What can hang from each mark:
Q551: Q249 Q891
Q869: Q782
Q782: Q869
Q66: Q249
Q891: Q66 Q249
Q757: Q891
Q249: Q66 Q551 Q757 Q782 Q869

Every row comes from one small tree of marks. Brackets hold a mark, then the marks that hang from it, in the order of their numbers. Every link used is in the known rows. Which tree was each row made from?
Known rows:
[Q891 Q66 [Q249 Q757 Q869]]: [ 2.363 -1.392 -0.415 -2.461 -4.540 -2.623 -0.526 -1.320  2.162 -2.959
 -2.600 -1.511  2.029  3.208  1.723 -3.619 -0.316  0.695  3.132  2.654]
[Q757 [Q891 [Q249 Q66 Q782]]]: [ 2.531 -1.838 -1.292 -2.994 -5.282 -3.412 -1.275 -2.052  3.091 -0.821
 -2.833 -1.020  2.585  2.464  2.488 -1.992 -0.711  0.123  4.173  2.526]
[Q249 Q551 Q757]: [ 2.252 -1.600 -0.633 -2.059 -2.635 -3.138  0.739 -1.383  2.250  1.472
  1.262 -1.040  1.134  0.812  1.016 -2.356 -0.354  0.432  2.480 -0.511]
[Q551 [Q891 Q66 [Q249 Q757 Q782]]]: [ 1.235 -0.966 -2.116 -1.727 -2.168 -3.252  0.274 -1.481  3.672 -3.502
 -2.259 -1.883  1.798  1.621  2.548 -3.575  0.769  0.552  4.450  3.795]
[Q891 Q66 [Q249 Q551 Q782]]: [ 3.231 -1.589 -1.712 -3.159 -4.645 -3.209  0.607 -1.639  2.335 -1.685
 -1.785 -1.171  1.745  2.026  1.983 -4.977  0.946  0.783  4.683  2.361]
[Q551 Q249 Q891]: [ 0.221 -1.593 -0.508 -0.441 -1.288 -2.305  1.379 -1.133  3.050 -0.730
 -3.737 -1.724  0.678 -2.192  1.159 -1.771  0.133  0.529  3.546 -0.688]
[Q891 [Q249 Q66 Q757 Q782 Q869]]: [ 2.386 -2.167 -1.131 -2.599 -5.347 -3.085 -1.333 -1.308  2.726 -0.909
 -0.752 -1.985  1.935  2.930  1.761 -1.596 -1.409 -0.038  3.551  1.375]
[Q757 [Q891 Q66 Q249]]: [ 2.491 -1.248 -0.571 -2.704 -4.598 -2.832 -0.372 -2.005  2.647 -2.736
 -4.530 -0.618  2.653  2.730  2.268 -4.116  0.339  0.834  3.750  3.804]
[Q551 Q249]: [ 1.032 -2.080 -0.201 -1.130 -2.192 -1.865  0.523 -1.510  2.396  0.282
 -4.331 -1.419  0.856 -0.852  0.902 -1.565 -0.213  0.631  3.346 -1.176]
[Q551 [Q891 [Q249 Q757]]]: [ 0.622 -0.962 -0.831 -0.746 -1.823 -2.840 -0.229 -1.426  3.048 -1.154
 -1.974 -1.669  1.424  0.334  2.565 -0.692 -0.070  0.523  3.174  3.456]
[Q249 Q66]: [ 2.530 -1.597 -0.211 -2.065 -3.622 -2.348 -0.165 -2.288  2.343  2.013
 -1.663 -0.958  1.011  0.609  1.527 -2.360 -0.803  0.571  3.277 -1.330]
[Q891 Q66 [Q249 Q869]]: [ 2.798 -1.758  0.019 -2.347 -5.196 -1.946 -0.691 -1.424  1.639 -2.527
 -3.867 -1.290  1.778  2.198  2.067 -2.792 -0.027  0.913  3.874  2.265]
[Q249 Q782]: [ 1.945 -1.948 -0.866 -1.332 -2.735 -2.184 -0.210 -1.788  2.575  0.773
 -1.780 -1.185  0.669  0.493  2.313  1.972 -0.476  0.636  4.401  0.457]
[Q249 Q551 [Q757 [Q891 Q66]]]: [ 2.925 -1.172 -1.045 -3.266 -3.554 -3.947  1.613 -1.357  3.081 -1.331
  0.367 -0.479  2.570  2.808  0.840 -6.450  0.017  0.386  2.615  0.611]
[Q757 [Q891 [Q66 Q249]]]: [ 1.382 -1.215 -0.452 -2.813 -3.629 -3.755 -0.326 -1.215  2.214 -2.891
 -5.227 -0.861  2.428  1.775  2.413 -6.370 -0.482  0.888  3.558  1.104]
[Q782 Q869]: [ 2.194 -1.576 -0.715 -1.513 -2.477 -0.334 -0.420 -2.086  1.170  0.721
 -2.244 -0.533  0.325  0.240  1.887  1.228  1.008  0.915  2.859  0.406]
[Q891 [Q249 Q869]]: [ 2.267 -2.131  0.350 -1.538 -4.941 -1.985 -1.320 -1.333  1.648 -0.539
 -3.140 -1.303  1.352  1.252  2.308  1.157 -0.858  0.684  3.529  1.922]
[Q249 Q66 Q551 Q757]: [ 2.787 -1.599 -0.887 -2.852 -3.707 -3.551  0.715 -1.715  2.653  2.119
  1.712 -1.116  1.338  1.384  0.435 -5.558 -0.765  0.203  2.129 -1.779]
[Q891 Q66 [Q249 [Q869 Q782]]]: [ 2.342 -2.005  0.922 -1.742 -5.388 -2.471 -0.394 -1.433  2.585 -2.952
 -3.928 -1.639  1.171  2.518  1.561 -4.052 -0.718  0.878  4.969  3.479]
[Q891 Q249]: [ 1.826 -1.596 -0.165 -1.434 -3.533 -2.015 -1.154 -1.919  1.832  0.266
 -3.858 -1.249  1.315  0.835  2.553 -0.048 -0.042  0.970  3.507  2.750]
[Q66 Q249]: [ 0.683 -1.662 -0.058 -1.534 -2.734 -2.964 -0.976 -1.171  1.570  0.275
 -4.379 -1.349  1.019 -0.090  2.588 -2.132 -0.887  1.016  3.345  0.073]

Which tree is each row?
[ 2.068 -1.602 -0.055 -1.701 -4.876 -2.793 -0.532 -1.246  2.609 -0.371
 -1.998 -1.625  1.401  0.122  2.252 -1.944 -0.921  0.325  3.485  0.973] : [Q551 [Q891 [Q249 Q66 Q869]]]
[ 3.647 -2.473 -1.022 -3.400 -6.704 -3.523 -0.446 -1.177  2.257  0.398
  0.047 -1.505  1.794  1.746  1.591 -2.714 -0.858  0.065  4.072 -0.051] : [Q891 [Q249 Q66 Q551 Q782 Q869]]
[ 0.703 -1.851 -2.167 -1.030 -1.213 -0.952  1.133 -1.189  2.915 -1.883
 -3.277 -1.620  0.391 -1.808  1.426  0.335  1.565  0.324  3.990 -0.135] : [Q551 [Q249 [Q782 Q869]] Q891]
[ 1.132 -2.348 -0.159 -1.300 -2.995 -2.220  0.468 -0.690  2.510 -0.974
 -2.309 -1.903  1.246  0.597  0.269 -1.012 -1.111  0.190  2.633 -1.466] : [Q551 [Q249 Q757 Q869]]
[ 1.949 -1.695 -1.696 -2.483 -3.885 -3.150 -0.929 -2.077  3.199  0.007
 -1.409 -1.792  1.862  2.624  1.956 -2.669 -0.658  0.188  3.626  2.100] : [Q891 [Q249 Q66 Q757 Q782]]
[ 3.203 -1.689 -0.637 -3.042 -5.208 -3.333  0.079 -2.076  2.270  1.752
 -1.173 -1.123  1.724  1.067  1.420 -5.153 -0.055  0.533  3.135  0.503] : [Q891 [Q249 Q66 Q551]]
[ 3.595 -1.929 -2.300 -3.640 -5.119 -1.801 -0.326 -2.104  1.758  0.858
 -0.683 -0.930  1.453  1.475  1.663 -3.187  1.365  0.345  3.452  0.936] : [Q891 [Q249 Q66 Q551 [Q782 Q869]]]
[ 1.873 -2.115  0.840 -1.631 -4.547 -3.163 -0.372 -1.374  3.466  0.220
  0.175 -1.752  0.885  2.223  0.415 -3.153 -2.478  0.089  3.594 -0.332] : [Q249 Q66 Q757 [Q869 Q782]]
[ 2.325 -1.664 -1.687 -3.885 -4.456 -4.820  0.809 -0.718  2.659 -2.848
 -2.593 -0.974  2.496  1.817  2.156 -7.303 -0.208  0.535  4.229  0.592] : [Q757 [Q891 [Q66 [Q249 Q551 Q782]]]]
[ 3.733 -1.415 -2.469 -3.465 -4.443 -1.657  0.485 -1.850  1.542 -2.050
 -1.940 -0.822  1.503  2.031  1.851 -4.307  2.372  0.825  4.083  2.754] : [Q891 Q66 [Q249 Q551 [Q782 Q869]]]
[ 3.812 -1.769 -0.214 -3.776 -6.591 -3.696  0.250 -0.909  2.107 -2.897
 -1.724 -0.585  2.819  2.741  1.512 -5.291 -0.145  0.468  3.465  2.058] : [Q757 [Q891 Q66 [Q249 Q551 Q869]]]
[ 1.438 -1.658 -1.461 -1.641 -2.857 -2.741 -1.234 -1.710  2.693 -0.824
 -1.882 -1.762  1.598  2.188  2.516  0.402 -0.344  0.495  3.776  3.325] : [Q891 [Q249 Q757 Q782]]
[ 2.577 -1.282 -1.798 -2.320 -2.811 -3.461  2.221 -1.163  3.236 -1.039
  0.246 -1.233  0.952 -0.396  1.702 -4.406  0.852  0.616  4.701  0.044] : [Q249 [Q551 [Q891 Q66]] Q782]
[ 2.110 -1.181 -0.224 -1.670 -4.303 -2.739  0.112 -1.009  2.468 -3.152
 -3.308 -1.421  1.509  0.580  2.411 -3.160  0.241  0.781  4.164  2.543] : [Q551 [Q891 Q66 [Q249 Q869]]]
[ 1.856 -1.366 -0.723 -2.269 -3.790 -2.934 -1.088 -2.275  2.596  0.668
 -1.917 -1.476  1.919  2.262  1.782 -3.659 -0.636  0.428  2.568  1.724] : [Q891 [Q249 Q66 Q757]]
[ 1.851 -1.418 -2.147 -3.381 -3.493 -2.408 -0.523 -1.307  1.951 -4.059
 -4.983 -0.696  2.037  2.073  2.655 -4.629  0.998  0.711  3.966  1.840] : [Q757 [Q891 [Q66 [Q249 [Q782 Q869]]]]]
[ 2.501 -1.525 -2.436 -3.535 -3.619 -2.548  0.670 -1.051  1.238 -2.196
 -2.733 -0.980  1.241  1.050  2.010 -6.578  1.540  0.880  3.852 -0.156] : [Q891 [Q66 [Q249 Q551 [Q782 Q869]]]]
[ 2.866 -1.908 -1.779 -3.005 -3.751 -3.735  0.750 -1.615  3.197  1.606
  2.228 -1.425  1.429  1.632  0.825 -3.879 -0.669 -0.033  3.197 -1.464] : [Q249 Q66 Q551 Q757 Q782]
[ 1.577 -2.567 -1.302 -2.147 -4.141 -2.863  0.292 -0.869  3.203 -0.839
 -1.195 -2.233  1.493  1.412  0.064 -2.886 -1.616 -0.336  3.337 -2.655] : [Q551 [Q249 Q66 Q757 Q782 Q869]]
[ 2.596 -1.966 -0.063 -2.809 -4.990 -3.374 -0.533 -1.260  2.976 -0.166
 -0.034 -0.897  2.277  2.774  1.064 -2.072 -2.205 -0.214  2.401 -0.714] : [Q249 Q66 [Q757 Q891] Q869]
[ 2.122 -1.394 -0.620 -3.131 -3.740 -3.887  0.660 -0.947  1.714 -1.163
 -2.989 -1.205  1.608  0.592  1.768 -8.511  0.113  1.074  3.443 -0.587] : [Q891 [Q66 [Q249 Q551]]]
[ 2.766 -1.071 -1.254 -3.015 -3.789 -3.303  0.867 -1.619  2.290 -1.345
 -1.136 -1.267  2.063  2.631  1.326 -7.034  0.710  0.772  2.878  2.318] : [Q891 Q66 [Q249 Q551 Q757]]
[ 2.628 -1.725 -0.384 -2.861 -4.820 -3.586 -0.062 -1.495  2.159 -0.261
 -1.739 -0.530  2.361  1.600  2.009 -2.227 -0.153  0.500  3.136  2.642] : [Q757 [Q891 [Q249 Q551]]]
[ 0.238 -1.615 -2.600 -1.089 -0.499 -1.190  1.161 -0.937  3.043 -2.349
 -1.985 -1.824  0.590 -0.821  1.115 -0.326  1.320  0.034  3.384  0.165] : [Q551 [Q249 Q757 [Q782 Q869]] Q891]
